What can hang from each mark:
darap: dozeda
vapo: pipasis
dozeda: darap luki pipasis
pipasis: bozit dozeda kaper lagir vapo
lagir: pipasis
zavun: bozit
kaper: luki
bozit: pipasis zavun
lefi: luki
luki: lefi

Each row was made from one small tree. Brackets hold a mark, then the marks that hang from it, in alphabetical order. Every link used is in the known rows. Write each row's tree.
Known rows:
{darap {dozeda luki {pipasis kaper lagir vapo}}}: [ -3 -70  10   8   1  39  -1 -14 -11  -1   6  -4  17 -12  -1  52 -20 -56
 -32  -4 -41   6  15]
{kaper {luki lefi}}: [ 12 -13  39   4  -8 -26 -19  -4   2   7  -3  34 -49  42   5 -21   7  -2
  -1  12  18  -6   1]
{pipasis lagir}: [-14 -32  11 -18   1  -9 -30 -11  11  23  -3   2   1  25   1 -18  21  -6
 -11   5  31   7  21]
{vapo {pipasis bozit {kaper luki} lagir}}: [  2 -60 -35  32   6 -25 -30 -44  20 -18  -3  38  15  48 -32   2   9 -47
  -9   3  22  -6  -2]
{lagir pipasis}: [  0 -28  13 -10   3 -27 -17 -16   5  23 -25  -5   9  17  20  -1   7   7
 -10  12  56  15  12]
{darap dozeda}: [ 23 -38  34  -8  -8  29  -4  10  -2  18   9  12  15  16  15   0   5 -13
 -25  13  23  17  25]
{bozit {pipasis {dozeda darap} {kaper luki} vapo}}: [  2 -39  32  27  -9  46 -10  -3 -23 -16 -16  12 -45  23  17  19 -25  -6
  -7 -25 -37 -21 -49]
{dozeda luki {pipasis bozit lagir vapo}}: [-29 -59  15  -2   9 -16  -9 -27  12  -8 -18 -27   2  16 -11  24 -11 -46
 -16  -5 -25  15  12]
{lefi luki}: [ 30 -33  48  -1 -19 -16 -32 -22  -4   3  10   5 -27  -2  20 -27   6  11
 -15 -10  54  -5   6]
{vapo {pipasis {bozit zavun} dozeda}}: [-12 -34   8  22  -4  -2 -15   0  10  -1 -10  30  -8  54 -17   3  12 -36
 -41  20  27   9  -9]
{lagir {pipasis dozeda kaper}}: [ -6 -32  -1  25  23  23  -9  -5 -12  -4 -34   7  -6  -1   4   2   0 -13
 -34   7  48  -1  -7]
{kaper luki}: [ 32 -30  48   2 -13 -42 -34 -20  -8   0 -10  14 -14  32   8 -23  27  -1
  -7  17  33   3  -4]
{vapo {pipasis {bozit zavun} {dozeda darap} lagir}}: [-23 -35 -25   4  -2   9 -18 -12  14   3  -9  26 -13  64 -28  -2  -3 -45
 -17   2  -3  -4  -9]
{bozit {pipasis dozeda vapo} zavun}: [-49 -31  48  17   0  29  -8  20 -15  26 -21   6 -53  26  24  35   0  -5
 -48  -6 -30   6 -35]
{zavun {bozit {pipasis {dozeda darap}}}}: [-18 -12  24 -21 -15  42   0 -27 -41   0  -3  35  -2  45  34   8  -2  25
  18  -8  -8 -13 -34]
{darap {dozeda {luki lefi} pipasis}}: [ 16 -41  36 -29 -14  32  27   5 -15   6  -2  18 -11  15   8  26 -14 -33
 -18   8 -26  11  26]
{dozeda darap {pipasis bozit kaper}}: [ 11 -53  -6   5 -26  21   2 -35 -27 -19  -4  16 -29  26  20  -4 -10   0
 -10 -17 -13   3  -4]
{dozeda luki}: [ 14 -33  46 -50 -15  -6 -15  -2 -17   0  -8   6  13  21   7  -3  24   7
 -13   9  40   7  15]
{vapo {pipasis bozit {kaper {luki lefi}} lagir}}: [-13 -46 -41  35   9 -12 -19 -31  28 -14   4  50 -12  55 -34   3  -7 -49
  -4  -2  11 -13   2]
{dozeda luki pipasis}: [ 22 -44  50 -41 -28 -20  -2 -21 -28  -4 -18   0   0  13  15  11  19  -5
 -12   9   8  15  14]
{darap {dozeda luki pipasis}}: [ 34 -55  43 -30 -18  19  14  -6 -24   0 -11   4  17   6   7  26   3 -30
 -24  14 -13  21  22]
{dozeda darap pipasis}: [ 30 -32  34 -27 -50 -11 -13 -24 -23   9  -2   4 -23  27  39 -11  -4  13
  12  -7  -7   6   7]
{pipasis {dozeda darap} kaper lagir vapo}: [-21 -30  -3  30   5  57 -33   9   1  -5   9  -3 -23   8   1  -2 -30 -27
 -15 -24 -10 -24 -12]
{dozeda darap {luki lefi} {pipasis kaper vapo}}: [  2 -32  19 -17 -42  26   4  -6 -21 -11  19  15 -47  15  31  33 -46  -2
   6 -30 -44 -21  -3]
{luki lefi}: [ -6  -6  30 -16 -13   5  -8  16   9  23   9  28 -39  35  20 -18  -2  14
 -10   1  30   1  22]
{lagir {pipasis bozit dozeda}}: [-20 -33   2  22  40   7   1  -5  12  -4 -48  -8  -2  24 -10 -14  -4 -26
 -29  13  50  17  -1]

Which tree is each row?
[-15 -22  30  32  20  -3 -23   8  19  14 -29 -27   1   5  15  10 -22 -20
 -21   7  35   7  -4] : {lagir {pipasis dozeda vapo}}
[-44 -51  13   1  23  64  -3   7 -12  -6 -23  -1 -14   3  -7  41 -11 -30
 -27 -24 -27 -10 -21] : {bozit {pipasis {dozeda luki} kaper lagir vapo}}
[-11 -45  21  83  31  24 -21   0   4 -38 -12   6 -32  17 -18  -4 -12 -44
 -44   0   5  -9 -31] : {pipasis bozit dozeda {kaper luki} vapo}
[-34 -24   0  -2  45  19  21   8   9 -10 -50   1 -18  28 -25   1 -17 -34
 -22   9  32   5   2] : {lagir {pipasis bozit {dozeda {luki lefi}}}}
[ 18 -65  27 -17   1  26  24 -13 -16 -11 -16   2  13  16  -7  23  -2 -43
 -29  12 -17  26  20] : {darap {dozeda luki {pipasis bozit}}}
[-59 -37  -5  21  43  21 -10   1   1   6 -29  11 -41  36 -35 -14  20 -42
 -58  12   1  10  -7] : {pipasis {bozit zavun} dozeda lagir}
[ 25 -20  45 -46 -15  35  -8  12 -28 -14 -15   3  -9  26  -1 -16   2  -5
  -4  -3  21  -9  -4] : {pipasis {dozeda darap luki}}
[  8  -5  37 -46 -11  45   6  27 -19  -8  -7  19 -38  36  -1 -17 -16  -5
   2  -7   6 -18   0] : {pipasis {dozeda darap {luki lefi}}}
[ 10 -34  -4  19  11  29 -27 -19 -24 -21 -15  24 -37  21 -23 -24   4 -30
  -9  -7  -7 -27 -25] : {pipasis {dozeda darap} {kaper luki} lagir}
[-17 -27  16 -36 -26   3  -6  -9   3  10   7  -7 -36  28  13  23 -43 -21
  22 -25 -55 -14  10] : {dozeda darap {luki lefi} {pipasis lagir vapo}}
[-30 -16  32  -6   1  32   1 -21 -35   1  -8  33   4  36  28  10  12  16
   1   4   5  -2 -28] : {zavun {bozit {pipasis dozeda}}}
[  3 -18  -9  25  16  20  -3 -11 -16 -12 -30  28 -50  23  -1  -6 -27 -16
  -5  -3  10 -25 -27] : {lagir {pipasis {dozeda darap} {kaper {luki lefi}}}}
[-27 -28  13  84  36  37  -9  14  13 -33  -6  20 -63  25 -20  -5 -30 -45
 -39  -7  -7 -17 -27] : {pipasis bozit dozeda {kaper {luki lefi}} vapo}
[ 25 -33  11  20 -18  20 -24   2  -1 -12   5  36  15  24   0   0   7 -23
 -23   6  47  -8   0] : {vapo {pipasis dozeda kaper}}
[-28 -40  12  66  25  52 -13  17  10 -25  -1   0 -21  12  -6  -1 -16 -32
 -52  -8  19  -1 -14] : {pipasis bozit dozeda kaper vapo}
[-58 -45   5 -24   1   8  -9 -16 -18  42 -22  22 -40  40   9  26  24   4
 -33  -2 -26  12 -14] : {bozit {pipasis lagir} zavun}
[-31 -47 -17  60  48  -1  -4 -26 -20 -17 -50  23 -46  21 -24  11  10 -38
 -59  19  13   0 -40] : {lagir {pipasis {bozit zavun} dozeda {kaper luki}}}
[ 11 -12  26 -68 -32  21   0   9 -15   5  11  23 -29  45  14  -8 -15  16
  15 -13   6 -15  12] : {dozeda darap {luki lefi}}
[-33 -40 -11   8   9   8 -16 -64 -38  -5  -3  50  -1  35  13  24  18   5
   9  -3 -16 -16 -32] : {zavun {bozit {pipasis {kaper luki} lagir}}}
[-35 -46  -1   4  22  66   1  -2 -20   2 -31  21 -25  14  -5  10  11 -15
 -29 -17  -8  -4 -14] : {bozit {pipasis dozeda kaper lagir}}
[-34 -35  -1  17  43  29 -11   2  16  -7 -30  -3 -13  30 -34 -31  11 -44
 -32   6  24   9   7] : {pipasis bozit dozeda lagir}
[ -5 -19  11 -18   4  32 -23   3  -4   7 -13   3 -18  29  -9 -32   0 -17
   0  -6   9  -9   2] : {pipasis {dozeda darap} lagir}
[-34 -50 -20  50  26   1 -13 -18  22  -2 -12 -12   3  10  12  23 -24 -16
 -31  -6  36   8  -2] : {lagir {pipasis bozit kaper vapo}}
[-37 -21  33   1 -15   6 -16 -30 -14  16  17  17  14  34  50  32  -6  26
  11  -7  -4  -2 -22] : {zavun {bozit {pipasis vapo}}}
[-32 -48  16  44  25  35 -17  -9  -5  -5 -28   8 -35  12  -8  24  -9 -34
 -23 -17 -36 -14 -35] : {bozit {pipasis dozeda {kaper luki} lagir vapo}}
[-44 -51  -1  10   4  35 -17  -9   3  18  -1   4 -12  12  20  35  -9  -4
 -17 -29 -20  -2  -8] : {bozit {pipasis kaper lagir vapo}}
[-14 -57 -43  20   2   2 -24 -30  25  -8   7  30  25  41 -21   5   4 -35
 -15  -4  34   2  13] : {vapo {pipasis bozit kaper lagir}}
[-57 -33   6  52  39  -2 -13   3  17  10 -36 -16 -27  23  -2  20 -18 -33
 -52  12  13  13 -20] : {lagir {pipasis {bozit zavun} dozeda vapo}}
[-61 -53 -14  -8   5  33  -6 -21 -31  28 -14  39 -47  26   9  37  24   3
 -47 -12 -29   1 -21] : {bozit {pipasis kaper lagir} zavun}
[  9 -51 -17  18 -16   3 -17 -21  15 -15  13  36  22  40  -2   5   5 -18
 -20  -1  47   5   8] : {vapo {pipasis bozit kaper}}
[-13 -70  13   6  16  23   8 -13  11  -3  -9 -21  20   9 -16  38 -23 -68
 -26   3 -41  21  21] : {darap {dozeda luki {pipasis bozit lagir vapo}}}
[-72 -53  -6  17   4  28 -17 -12 -12  32  -3  19 -44  19  18  54   0  -4
 -46 -20 -44  -3 -26] : {bozit {pipasis kaper lagir vapo} zavun}
